Each row comes from the steps of one walk. Every step used is in the known rows, and no mark comes twice. Write the walk behind each row, first mark first.
Known rows
nabas/lemu: [-2.020  2.083  0.674 -2.151  0.238  2.036 -1.655  3.055 -1.376  3.587
  0.862  5.142 -1.766 -0.759  0.079  2.114  0.196  0.830  1.943 -2.505
  2.288 -0.254  0.951]
zerar/mugeli: [ 0.349  0.225  0.100 -3.157  0.139  2.170  0.235  3.692 -0.827  5.006
  0.910  2.877  0.284 -1.848 -0.621  2.643  2.027 -0.660  3.302 -1.954
  1.920 -0.836 -1.222]
zerar/monek: [-1.239  3.038  1.087 -3.623 -0.009  2.376 -2.354  4.349 -0.196  2.338
  2.215  3.535 -1.898 -0.584 -0.218  3.795  0.673 -1.751 -1.593 -3.680
  0.462 -1.519 -0.813]
sugof/nabas/monek/zerar/mugeli: [-0.079  0.362 -0.507 -2.953 -0.119  0.568 -0.217  1.440 -0.276  1.646
 -2.047  2.856  1.162 -2.650  2.034  1.315 -0.069  1.265  5.489 -1.305
  3.380  0.283  0.681]
mugeli/sugof/nabas/monek/zerar/lemu: [-2.056  1.279 -1.074 -3.580  0.434  1.093 -4.172  2.439  1.146 -0.113
 -1.262  3.693 -1.102 -0.626  4.496  2.178 -1.106  0.242 -0.182 -1.122
  2.630 -1.428  0.493]
sugof/mugeli: [-2.202  2.051  0.550 -0.934 -0.707  0.927 -0.858  0.775 -0.236  5.159
  2.607  6.886  0.212  0.060 -0.077  2.667  1.183  1.016  1.348 -1.859
  0.964 -0.070 -1.868]
mugeli/sugof/nabas/lemu: [-2.972 -0.329 -1.186 -2.298  1.095 -0.201 -2.979  2.272  0.282  5.558
  0.235  6.138 -2.807 -3.746  3.358  2.446  0.588  1.357  1.525 -2.796
  4.146 -0.648  1.456]
sugof/zerar/mugeli: [ 2.137  0.799  1.056 -2.822  0.397  1.820 -0.528  3.075 -1.724  3.174
  1.957  2.694  0.990 -2.017 -2.519  3.432  2.813 -1.831  4.948 -1.244
  2.245  0.247 -1.632]
monek/zerar: [-0.842  2.180  1.367 -2.269 -1.256  1.669 -0.940  3.665 -1.223 -0.322
 -0.511  2.631  0.468  0.502  0.388  3.348  0.567  1.356  2.619 -1.415
  0.004  0.687  1.031]
monek/sugof/nabas: [-3.942 -0.252  2.113 -2.532 -1.868 -2.261  0.020  3.941 -0.197  2.205
  0.824  4.766  0.590 -2.305  0.620  2.350 -0.456 -0.009  0.825 -4.355
  0.707 -0.476 -1.497]
zerar/mugeli/sugof/nabas/monek: [-1.162 -0.653 -2.415 -3.153  1.651 -0.294 -1.576  0.716  2.026  4.891
 -0.264  4.906 -1.140 -5.085  3.075  0.903  0.975 -0.223  3.242 -1.468
  4.529 -1.794  0.180]
lemu/monek/sugof: [-3.122  2.202  0.665 -2.493 -1.498 -0.272  0.599  3.701 -0.327  2.204
  1.190  3.135  2.845  0.352 -1.319  1.355 -0.179 -2.323  0.330 -3.144
 -0.720 -0.716  0.535]
mugeli/sugof: [-1.282  0.722 -0.813 -2.834  0.763  1.186 -2.142  3.029  0.808  4.446
  1.201  4.291 -1.986 -2.453  1.397  3.117  2.478 -0.276  0.285 -1.250
  1.442 -1.659  0.222]
zerar/lemu/sugof: [-2.829  2.774  2.947 -1.174 -0.496  2.802 -2.048  4.775  1.595  2.956
  3.047  2.142 -0.297  1.570  0.951  3.366 -2.109 -1.804 -1.416 -2.881
 -1.125 -0.582 -2.396]
mugeli/sugof/nabas/lemu/monek/zerar: [-2.663  1.045 -2.538 -1.276  0.778  0.063 -2.339  1.419 -0.329  2.880
 -1.855  3.393  0.502 -1.419  3.834  2.230 -0.026  0.696  2.698 -1.356
  3.240  1.087  4.954]
monek/zerar/mugeli/sugof: [ 0.830 -0.090 -1.009 -3.639  0.441  1.521 -1.154  2.255 -0.069  4.250
 -0.919  1.708 -0.367 -2.239  2.350  3.308  3.133  0.868  3.370 -0.466
  2.516 -0.419  0.751]
mugeli/sugof/nabas/monek/zerar: [-1.859  1.074 -0.886 -2.416  0.318 -0.547 -2.378  0.875  1.035  0.093
 -1.995  4.256 -0.817 -2.794  3.723  1.541 -0.308  1.676  2.987 -0.754
  2.784 -0.222  2.078]
zerar/mugeli/sugof: [ 0.465 -0.598 -1.469 -3.952  1.193  1.473 -1.090  2.764  0.447  6.508
  0.765  3.033 -1.196 -3.122  1.648  2.952  3.325 -0.630  2.383 -1.161
  2.803 -1.638 -0.306]
sugof/zerar/lemu: [-0.215  2.507  1.541 -2.770  0.107  2.665 -3.327  4.722 -1.252  0.140
  2.953  3.457 -0.409  1.071 -1.369  4.067  0.704 -3.082  0.016 -1.590
  0.793 -1.071 -2.128]
sugof/zerar/monek: [ 0.613  3.682  2.146 -3.068  0.366  1.891 -3.074  3.736 -1.097  0.643
  3.105  3.343 -1.169 -1.038 -2.223  4.584  1.326 -2.889 -0.073 -3.082
  0.566 -0.673 -1.129]

Write each row's walk
[-0.957  2.904 -1.011 -1.825  0.806  2.696 -2.608  3.985 -0.703  1.113
  2.452  2.807  2.168  1.639 -1.309  3.101  0.347 -4.861 -0.053 -1.270
  0.541 -0.863  0.636]
sugof/zerar/lemu/monek
[-3.560  0.368 -3.349 -0.976  1.869  0.094 -2.132  1.804  0.562  6.095
 -0.092  5.007 -0.320 -2.715  2.991  1.813  0.255 -0.853  1.595 -2.308
  3.794 -0.376  4.089]
mugeli/sugof/nabas/lemu/monek
[-2.762  0.322 -1.769 -2.581  1.115 -0.618 -2.425  1.081  2.050  2.979
 -0.152  6.034 -1.813 -4.482  3.046  1.111  0.060  0.095  1.797 -1.486
  3.574 -1.873  0.858]
mugeli/sugof/nabas/monek
[ 1.291  1.752  2.239 -4.039 -0.705 -0.022  0.281  1.966 -1.201  1.234
  1.185  2.933  1.872 -2.086 -2.715  1.190  0.944 -1.969  4.821 -1.679
  1.967 -0.513 -2.304]
nabas/monek/sugof/zerar/mugeli
[-2.266 -0.651 -3.992 -1.692  2.144  0.427 -1.384  1.566  0.352  7.811
 -0.383  3.894  0.432 -3.397  2.954  1.497  1.050 -1.342  2.906 -2.251
  4.885 -0.216  3.291]
zerar/mugeli/sugof/nabas/lemu/monek
[-3.738  1.052 -2.174 -0.629  0.947  0.423 -1.174  2.474 -0.423  4.597
  0.277  4.985  0.786 -1.580  1.544  1.543 -0.768 -1.200  2.215 -2.894
  2.996  0.258  3.625]
sugof/nabas/lemu/monek
[ 0.540  1.470  0.470 -2.397  0.900  0.892 -2.835  2.605 -0.383  2.166
  2.403  4.045 -1.187 -2.592 -0.994  3.991  3.095 -1.708  2.320 -0.563
  1.655 -0.765 -0.123]
mugeli/sugof/zerar
[-2.116  3.038  3.167 -4.646 -1.806  0.249 -1.075  4.435 -0.433  1.318
  1.999  3.174 -0.337 -0.201 -0.874  2.917 -0.254 -1.512 -2.404 -4.867
 -1.026 -1.625 -2.072]
zerar/monek/sugof
[-2.627  2.492 -1.740 -1.003  0.776  2.247 -0.885  2.506 -0.855  4.021
  0.588  4.326  0.882 -0.027 -0.005  1.475 -0.155 -1.437  1.879 -2.096
  2.015 -0.006  3.452]
nabas/lemu/monek
[-2.226  1.932  0.215 -3.087 -0.368  1.403 -3.167  3.073  0.224 -1.430
 -1.072  3.602 -0.205  0.533  3.153  2.011 -2.148  0.408  0.278 -1.880
  1.850 -0.873  0.045]
sugof/nabas/monek/zerar/lemu
[-3.157  3.158  2.447  0.037 -0.911  1.877 -1.917  1.310  1.620  5.579
  3.864  4.931  0.372  2.051  1.233  3.026 -1.722 -0.390 -0.886 -2.600
 -0.576  0.063 -3.544]
zerar/lemu/sugof/mugeli
[-3.736  2.744  0.503 -1.903 -1.637  0.128 -0.745  1.558  0.112  4.179
  2.441  5.401  2.965  2.505  0.388  1.493 -0.788 -1.854 -1.636 -3.162
 -0.489 -0.850 -1.790]
zerar/lemu/monek/sugof/mugeli
[-0.457  3.356  3.112 -3.112 -1.268 -0.681 -0.855  2.187 -0.944 -1.772
  1.867  4.328  1.196 -1.239 -3.026  1.347 -0.288 -1.735  3.104 -1.921
  0.550 -0.706 -1.635]
nabas/monek/sugof/zerar
[-0.666  0.917  1.010 -1.667 -0.468  0.333 -0.015  1.281  1.102  2.484
 -1.059  1.613  1.666 -2.433  2.208  1.472 -1.756  0.878  5.505 -1.643
  2.271  1.299  0.015]
lemu/sugof/nabas/monek/zerar/mugeli
[-3.277  2.398  0.654 -3.128 -1.282  0.831 -0.678  4.711 -0.204  1.840
  1.467  2.660  2.584  2.172 -0.251  1.719 -1.176 -3.337 -2.141 -3.391
 -0.846 -1.741 -0.638]
zerar/lemu/monek/sugof
[-2.584  3.596  2.826 -0.148 -1.416  1.814 -2.066  1.074  0.988  3.365
  2.508  3.814  1.210  2.848  2.078  3.169 -1.921  0.894  0.139 -1.870
 -0.870  1.158 -2.460]
monek/zerar/lemu/sugof/mugeli
[-2.450  2.931  2.293 -3.652 -1.716 -0.331  0.081  2.561  0.154  0.052
  0.660  4.629  0.532 -0.842 -0.902  0.262 -1.161 -0.390  1.207 -2.729
  0.278 -1.736 -1.260]
nabas/monek/sugof
[-0.725 -1.852 -1.450 -2.887  0.566 -0.413 -1.468  2.344  0.543  4.924
 -1.117  2.909 -0.514 -4.067  3.924  3.262  2.251  1.117  3.289 -1.764
  3.453  0.029  0.731]
monek/zerar/mugeli/sugof/nabas
[-3.964  0.748  1.978 -0.487 -0.370  0.513 -2.181  4.299  1.843  3.584
  2.288  3.233 -0.198 -0.820  2.412  3.321 -2.568 -1.111 -0.656 -3.818
  0.348 -0.376 -2.156]
zerar/lemu/sugof/nabas
[-1.245 -0.910 -1.216 -2.856  0.961  0.024 -2.264  1.576 -0.389  5.370
 -1.626  3.865 -1.458 -3.652  4.168  2.594  1.136  2.117  4.068 -2.057
  4.959  0.710  2.002]
monek/zerar/mugeli/sugof/nabas/lemu
[-3.773  2.970  0.510 -1.173 -1.219 -0.598 -0.049 -0.050 -0.528  5.369
  1.524  6.471  2.472  1.093  0.066  0.623 -0.737 -0.124  0.906 -3.150
  1.122  0.399 -0.089]
nabas/lemu/monek/sugof/mugeli
[-0.929  3.402  2.800 -4.040 -1.015  0.854 -2.569  3.470 -0.619 -1.746
  2.141  3.812  0.680  0.992 -1.473  1.826 -1.180 -2.865 -0.393 -2.135
  0.586 -1.785 -2.942]
nabas/monek/sugof/zerar/lemu
[ 0.949  0.783 -1.510 -4.145  0.793  1.398 -1.480  0.867  0.635  3.050
 -1.723  2.359 -0.368 -2.796  2.692  1.749  1.970  0.926  4.005  0.155
  3.219 -0.943  1.296]
nabas/monek/zerar/mugeli/sugof
[-2.469  2.293 -1.734 -2.089  0.542  3.063 -1.735  4.453  0.145  2.465
  1.323  2.892  1.512  1.784  0.455  2.383 -0.317 -3.597 -1.494 -1.874
  0.399 -1.508  1.073]
zerar/lemu/monek
[-2.668  3.350  2.916 -2.958 -1.986 -0.540 -1.131  1.221 -0.182  4.003
  2.972  5.843  0.330  0.588 -0.304  2.500  0.040 -0.327 -1.782 -4.399
 -0.492 -0.692 -3.453]
zerar/monek/sugof/mugeli
[-3.707  1.947  1.270 -1.113  0.147  0.691 -2.211  2.212  2.669  1.881
  1.391  4.199 -0.235 -1.381  2.508  1.297 -3.614 -1.183  0.287 -2.751
  1.552 -1.075 -1.551]
zerar/lemu/sugof/nabas/monek
[-3.399  0.413  0.202 -1.694  0.202  0.126 -1.964  2.864 -0.745  4.240
  0.554  6.137 -1.690 -2.436  1.635  2.206 -0.432  1.209  2.321 -3.593
  3.453  0.241  0.940]
sugof/nabas/lemu
[ 0.233  0.702 -2.793 -2.841  1.403  1.954 -1.513  1.273 -0.258  5.281
 -1.698  1.907  0.737 -1.692  2.994  2.243  2.015 -0.002  3.703 -0.654
  3.594  0.318  3.724]
nabas/lemu/monek/zerar/mugeli/sugof
[-2.740 -1.165 -1.142 -2.056  0.784 -0.890 -2.240  2.803  1.222  4.861
  0.708  5.193 -1.813 -4.171  2.955  3.222  1.489  0.012  0.751 -2.548
  2.642 -1.235  0.215]
mugeli/sugof/nabas
[-2.015  4.195  2.801 -1.322 -0.646  2.543 -2.289  2.894  1.521 -0.499
  0.674  1.479  0.503  1.934  1.887  2.151 -3.574 -0.484  0.204 -1.467
 -0.468  0.073 -0.730]
nabas/monek/zerar/lemu/sugof
[-1.329 -2.286 -1.862 -2.800  1.166 -0.412 -1.383  2.476  1.070  6.857
  0.205  4.091 -1.062 -4.964  3.243  3.000  2.491  0.014  2.348 -2.261
  3.679 -1.209 -0.338]
zerar/mugeli/sugof/nabas
